Each row comes from the steps of one walk. Every step used is in the known rows, and no mark comes twice. Write the walk behind each row, first mark first.
In the rows, 128 means zero.
Known rows
mogi -> mima -> bepo -> vopo: [118 165 124 154 147 140 140 109  65 110 148 157 130 138 116 145 123 122]
maves -> bepo -> vopo -> mogi -> mima -> mivab: [124 177  95 153 103  94 127 109 129 111 114 128 136  94 116 125 203 129]
maves -> bepo: [115 134 170 197 145  84 147 135 100  93  96 104 132 117  64 162 174 130]
bepo -> vopo -> mogi -> mima -> mivab: [148 182 113 145  96 101 116 103 125 120 131 115 135 117 102 106 157 136]
pelo -> mogi -> mima -> mivab: [175 166 177 212 128  97 117 139 167 122 114  81 158 140 102 131  98 173]
mivab -> pelo: [122 124 147 213 139 152 117 113  97 119 102  89 129 171  32 166  62 135]
bepo -> vopo -> mogi -> mima -> mivab -> pelo: [120 166  74 168 105 165 104  93 124 131 112 117 130 142  87 136 104 130]
pelo -> bepo -> vopo -> mogi: [131 168 147 126 133 101 120  93  68 115 124 141 128 124  72 113 144 164]
mima -> mivab -> gizap -> bepo: [159 130 150  95 122 153  96 116 153 129 102  80 143 125  62 137 163  92]
gizap -> mogi: [131 127 180 181 138  96 146 135  92 105 132 101 122 148  86 133 139  95]
mima -> mivab -> pelo -> bepo -> vopo -> mogi: [138 159 100 143 120 144 101  86  90 132 119 141 126 124  95 107  90 164]
gizap -> bepo -> vopo -> mogi: [ 94 155 173  97 109 123 121  98  68 104 139 111 117 139  44 127 230 109]
mima -> bepo: [161 141 134 188 148 145 140 115  62  97 138 123 129 150  89 132  71 128]
vopo -> mogi -> mima: [136 184 129 167 118  89 122 104 116  97 102  89 144 152  40 140 161 137]
mima -> mivab: [180 143 175 185 111  95 120 122 119 120 135  84 136 128  89 106  92 146]
mogi -> mima -> mivab: [162 165 152 192 111  92 116 116 148 121 114  80 152 128  91 120 105 147]
pelo -> bepo -> vopo -> mogi -> mima: [115 192 129 133 132  93 115  90 100 115 107 133 145 127  75 132 159 162]
mivab -> vopo -> mogi: [183 149 159 111 116  90 131 111 117  94 109  98 136 150  23 129 154  93]

Write each row's walk
[120 178 139 116  89 117 106  97 130 120 130 102 139 120  93 111 213 118]
gizap -> bepo -> vopo -> mogi -> mima -> mivab
[ 99 181  94 155 135 135 107  84 101 125  90 134 142 148  65 150 121 158]
mivab -> pelo -> bepo -> vopo -> mogi -> mima
[151 157 144 183 113  95 126 126 148 121 124  94 143 126 125 116 129 108]
gizap -> mogi -> mima -> mivab
[112 155 112 183 165 200 134 121  85 118 128 156 132 164 114 173  72 140]
mivab -> pelo -> mogi -> mima -> bepo -> vopo
[183 127 104 129 132 138 123 130 143 127 117 110 128 121 118 126 110  69]
mima -> mivab -> gizap -> mogi
[137 165 100 128 127 145 139  98  39  97 156 153 110 135  91 115 137 118]
mima -> bepo -> vopo -> mogi
[114 158 129 169 141 141 100  93 115 147 105 140 146 124 113 137  69 174]
mogi -> mima -> mivab -> pelo -> bepo -> vopo
[205 162 112 148 144 140 103 135 193 132  89  89 159 130  95 152  91 136]
pelo -> mogi -> mima -> mivab -> gizap
[129 145 145 150 148 149 144 113  38 109 162 153 116 135 110 132 104 124]
mima -> bepo -> vopo
[178 183  57  83 131 131  93  91 157 139  92 137 149  97 109 122 120 135]
pelo -> bepo -> vopo -> mogi -> mima -> mivab -> gizap
[152 189 119 142 110  96 106  91 126 128 117 129 148 106 117  98 131 168]
pelo -> bepo -> vopo -> mogi -> mima -> mivab
[ 92 158  99 141  97 179  94  89 129 132 111 108 132 145  71 141 162 113]
gizap -> bepo -> vopo -> mogi -> mima -> mivab -> pelo
[100 149 123 165 143 149 112 102 117 147 112 152 138 124 143 133  88 138]
gizap -> mogi -> mima -> mivab -> pelo -> bepo -> vopo
[189 162  90 132 129 131 103 117 176 131  91  93 154 118  86 144  96 115]
mogi -> mima -> mivab -> gizap
[104 157 118 145 149 145 151 117  64 110 151 167 121 134 145 140 136  88]
gizap -> mogi -> mima -> bepo -> vopo
[129 135 157 205 160 142 105 101  98 128  84 109 146 157  50 153  33 181]
mivab -> pelo -> bepo
[195 175  56 117 114 135  96 105 170 123  91  96 148 119  79 131 119 107]
vopo -> mogi -> mima -> mivab -> gizap
